Each row comes from the steps of one path. Every step used is in the known rows, and no mark comes twice. Write the path behind each row, first mark first.
Known rows:
rusulis > vefufu: [ 0.410 -1.465 -4.043  0.667  2.323 -0.702 -3.277  1.953  3.457 -2.763
 -1.248  4.280 -1.517 -0.622 -0.768  1.235  1.479  1.816]
nanaz > zemo > vefufu > rusulis: [ 1.646  1.539 -2.919 -1.935 -3.787  2.091  1.657 -1.761  0.018 -1.410
  2.311  0.806 -2.967  0.913  0.749 -1.778 -0.604 -3.270]
nanaz > roga: [-0.162 -0.283  1.468 -0.885  2.904  0.020 -4.956  1.924  1.446 -0.783
  3.509 -2.511  1.687  2.409  0.339  0.014  0.474  1.272]
rusulis > zemo: [ 3.648  1.769 -2.045 -0.059  1.612  0.298 -0.045  1.051  2.514 -2.392
 -1.457  2.658 -2.160  0.258  1.342  3.740  3.370 -0.904]
tubu > vefufu > nanaz: [ 3.125 -0.756 -1.522 -4.001 -2.073  1.430 -1.695 -1.181  2.501  1.148
 -2.684  1.560 -1.206 -0.396  4.113 -0.519  2.013 -1.306]
roga > vefufu > rusulis: [ 4.218 -0.291 -1.310  0.432 -2.229  2.684 -6.150  0.885  0.261 -0.502
  2.315  2.911 -0.690 -0.544 -1.839 -0.510  2.300  0.632]
zemo > vefufu > nanaz > roga: [ 1.356 -1.680 -2.636 -1.541 -0.108 -1.433  0.292  0.336  0.454  0.497
 -0.578 -1.569 -0.597  4.380  1.505 -2.370  1.875 -2.547]
vefufu > viguk: [ 0.604 -0.233 -0.446 -4.991 -0.685 -0.465 -1.670 -0.817 -1.179 -0.605
 -0.193 -1.565 -1.182  1.202  0.976  3.500  2.293 -0.036]
tubu > vefufu > nanaz > roga > rusulis: [ 2.973 -0.143 -1.052 -2.737 -2.851  1.508 -2.923 -0.264  1.852  1.830
 -0.089 -0.239 -0.068  1.038  3.643 -3.009  0.103 -2.081]
zemo > vefufu > rusulis > nanaz > roga: [ 2.377 -0.871 -2.625  0.354 -1.397  0.515  2.211 -0.798 -0.357 -0.369
  0.398 -0.704 -0.717  3.292 -0.391 -4.123 -0.458 -2.778]
roga > vefufu: [ 2.069 -1.352 -0.906 -0.570 -0.493  0.425 -7.134  2.562  2.454 -1.529
  1.323  4.387 -1.066 -1.043 -2.397  0.822  4.448  1.785]
roga > rusulis: [ 4.847 -0.208  0.971  2.961 -1.933  0.999 -2.713 -0.419  1.137 -2.672
  1.127  0.093 -3.042  1.765 -0.219 -0.266 -3.500  0.601]
tubu > vefufu: [ 1.005 -0.518 -0.834 -4.429 -0.983  1.498 -1.682 -0.011  3.357  0.228
 -1.498  3.622 -1.163 -2.789  1.098 -0.150  0.841 -0.082]
roga > vefufu > viguk: [ 1.035 -0.878 -1.762 -3.327 -2.314 -0.110 -6.580  2.030  0.195 -0.264
  1.596  2.707 -0.699 -0.512 -2.073  1.161  5.191  0.514]
roga > rusulis > zemo > vefufu > nanaz: [ 6.144  1.161 -2.767  3.250 -3.343  0.295  0.960  0.027  0.751 -1.651
 -0.389  0.996 -3.793  3.143  0.785 -1.631 -1.345 -3.399]
roga > rusulis > nanaz: [ 5.669 -0.891  0.821  4.683 -2.539  0.308 -2.023 -0.865  1.630 -3.674
  0.341  0.081 -2.852  3.256  0.451 -1.928 -2.139  0.129]
rusulis > vefufu > nanaz > zemo: [ 1.953 -0.602 -5.366  0.548 -0.403 -0.268 -2.994  0.295  2.430 -2.193
 -1.019  2.436 -2.069  1.603  2.768  0.320  2.596 -0.475]
tubu > vefufu > viguk: [ 0.069 -0.012 -1.664 -7.256 -2.831  0.933 -1.155 -0.632  1.191  1.498
 -1.239  1.884 -0.894 -2.190  1.416  0.162  1.551 -1.432]
nanaz > roga > rusulis > vefufu > viguk: [ 0.483  0.129 -1.082  1.272 -0.408 -0.110 -5.236  2.379  0.392 -0.534
  4.514 -2.224  0.984  3.195 -0.766 -2.953 -2.230 -0.357]

Write each row's path:
[ 5.139  1.169 -2.416  3.079 -2.810  0.346  0.902  0.661  1.220 -2.052
  0.104  1.941 -3.670  2.077 -0.629 -1.518 -1.865 -2.841] | roga > rusulis > zemo > vefufu
[ 1.409  0.146 -0.012  0.050  0.042  1.771 -7.518  2.620  0.182  0.509
  5.524 -1.124  2.348  1.773 -1.458 -2.418  1.348  0.386] | nanaz > roga > vefufu > rusulis
[ 3.097  0.401 -1.227 -2.224 -2.785  3.224 -0.996 -1.358  1.368  1.037
  0.299  0.919  0.390 -0.431  2.094 -3.646 -0.559 -1.824] | tubu > vefufu > rusulis > nanaz > roga
[ 4.040 -1.590 -1.611 -0.168 -1.580  0.331 -7.143  1.426  1.470 -0.645
  0.149  2.390 -0.999  1.261  0.594  0.502  5.618  0.649] | roga > vefufu > nanaz
[ 2.476  1.091 -4.208 -0.815  0.685 -0.750  2.817  1.378  2.119 -1.561
 -2.065  3.409 -2.558  0.743 -0.013  1.225  3.338 -2.991] | rusulis > zemo > vefufu
[-0.212 -0.602  0.391 -0.520  1.280  0.109 -8.298  3.828  1.734 -0.136
  4.807 -0.079  2.124  1.349 -1.769 -1.477  2.714  1.226] | nanaz > roga > vefufu
[ 1.530  1.414 -1.129  0.547 -1.235 -0.161 -2.345  2.121 -0.227  0.045
  4.132 -2.628  0.387  3.760 -0.437 -2.953 -1.311 -2.696] | nanaz > roga > rusulis > zemo > vefufu > viguk
[ 5.283  0.483 -0.499  1.832 -0.868  0.392 -3.509 -0.054  0.021 -0.163
  1.152 -4.150 -0.283  5.840  4.512 -0.818  0.881 -1.940] | vefufu > nanaz > roga > rusulis > zemo
[ 1.661 -1.658  0.131  1.960  0.599 -0.868 -5.485  1.995  2.559 -2.370
  2.095  0.126  1.149  3.267 -0.005 -2.488  4.090  0.817] | rusulis > nanaz > roga > vefufu
[ 1.719 -0.721 -1.948  0.524 -2.102 -0.640  0.993 -1.084  2.488 -3.713
 -0.214  1.416 -2.538  2.686  1.408 -2.013  2.753 -1.793] | rusulis > nanaz > zemo > vefufu
[ 1.763  1.434 -4.809 -2.769 -0.592 -1.115  3.230  1.025  0.648 -0.660
 -1.931  2.294 -2.375  1.177  0.168  1.443  3.824 -3.905] | rusulis > zemo > vefufu > viguk
[ 3.131  1.182 -4.433 -0.533  0.191 -0.887  1.947  1.316  1.391 -0.387
 -1.461  0.899 -1.439  3.037  1.939  0.006  4.033 -4.042] | rusulis > zemo > vefufu > nanaz > roga
[ 2.236 -1.484 -2.460 -0.064 -1.426 -1.167  0.168  0.166  0.093  0.391
  0.031 -1.850 -1.088  4.892  1.212 -3.456  0.284 -2.996] | zemo > vefufu > nanaz > roga > rusulis
[ 1.290 -1.416 -4.309  1.013  1.681 -0.937 -4.408  1.775  2.191 -1.080
 -0.425  0.708  0.114  2.692  2.051 -0.464  2.380  0.343] | rusulis > vefufu > nanaz > roga
[ 5.583  1.025 -0.701  1.758 -2.865  3.497  0.080 -3.351 -0.644 -2.256
  1.405 -1.260 -1.634  2.518  2.567 -1.168 -0.670 -1.344] | vefufu > rusulis > nanaz > zemo
[ 3.852  0.150 -1.391 -2.187 -3.191  3.295 -0.137 -2.003  1.607  0.528
 -1.091  2.028 -0.810 -1.151  2.092 -2.669 -0.394 -1.603] | tubu > vefufu > rusulis > nanaz
[ 6.260  2.496 -1.810  0.960 -0.685  3.566  0.742 -1.694 -0.821 -0.984
  0.152  0.002 -1.552  1.054  1.861  1.633 -0.280 -1.774] | vefufu > rusulis > zemo
[ 4.171  0.142 -1.303  2.533 -5.658  0.172 -0.068 -1.380  0.335 -2.916
  1.563 -0.301 -3.539  3.669  0.527 -3.532 -1.851 -2.631] | roga > rusulis > nanaz > zemo > vefufu > viguk
[ 3.903  0.995 -4.661 -0.548 -0.121 -0.826  2.813  0.548  1.560 -0.975
 -2.876  2.110 -2.594  2.336  2.062  0.978  4.189 -3.798] | rusulis > zemo > vefufu > nanaz
[ 4.573  0.038 -1.906  1.333 -3.805  2.663 -5.415  0.219  0.454 -1.337
  2.725  2.831 -0.993  0.333 -1.003 -2.098  3.192 -0.428] | roga > vefufu > rusulis > nanaz > zemo
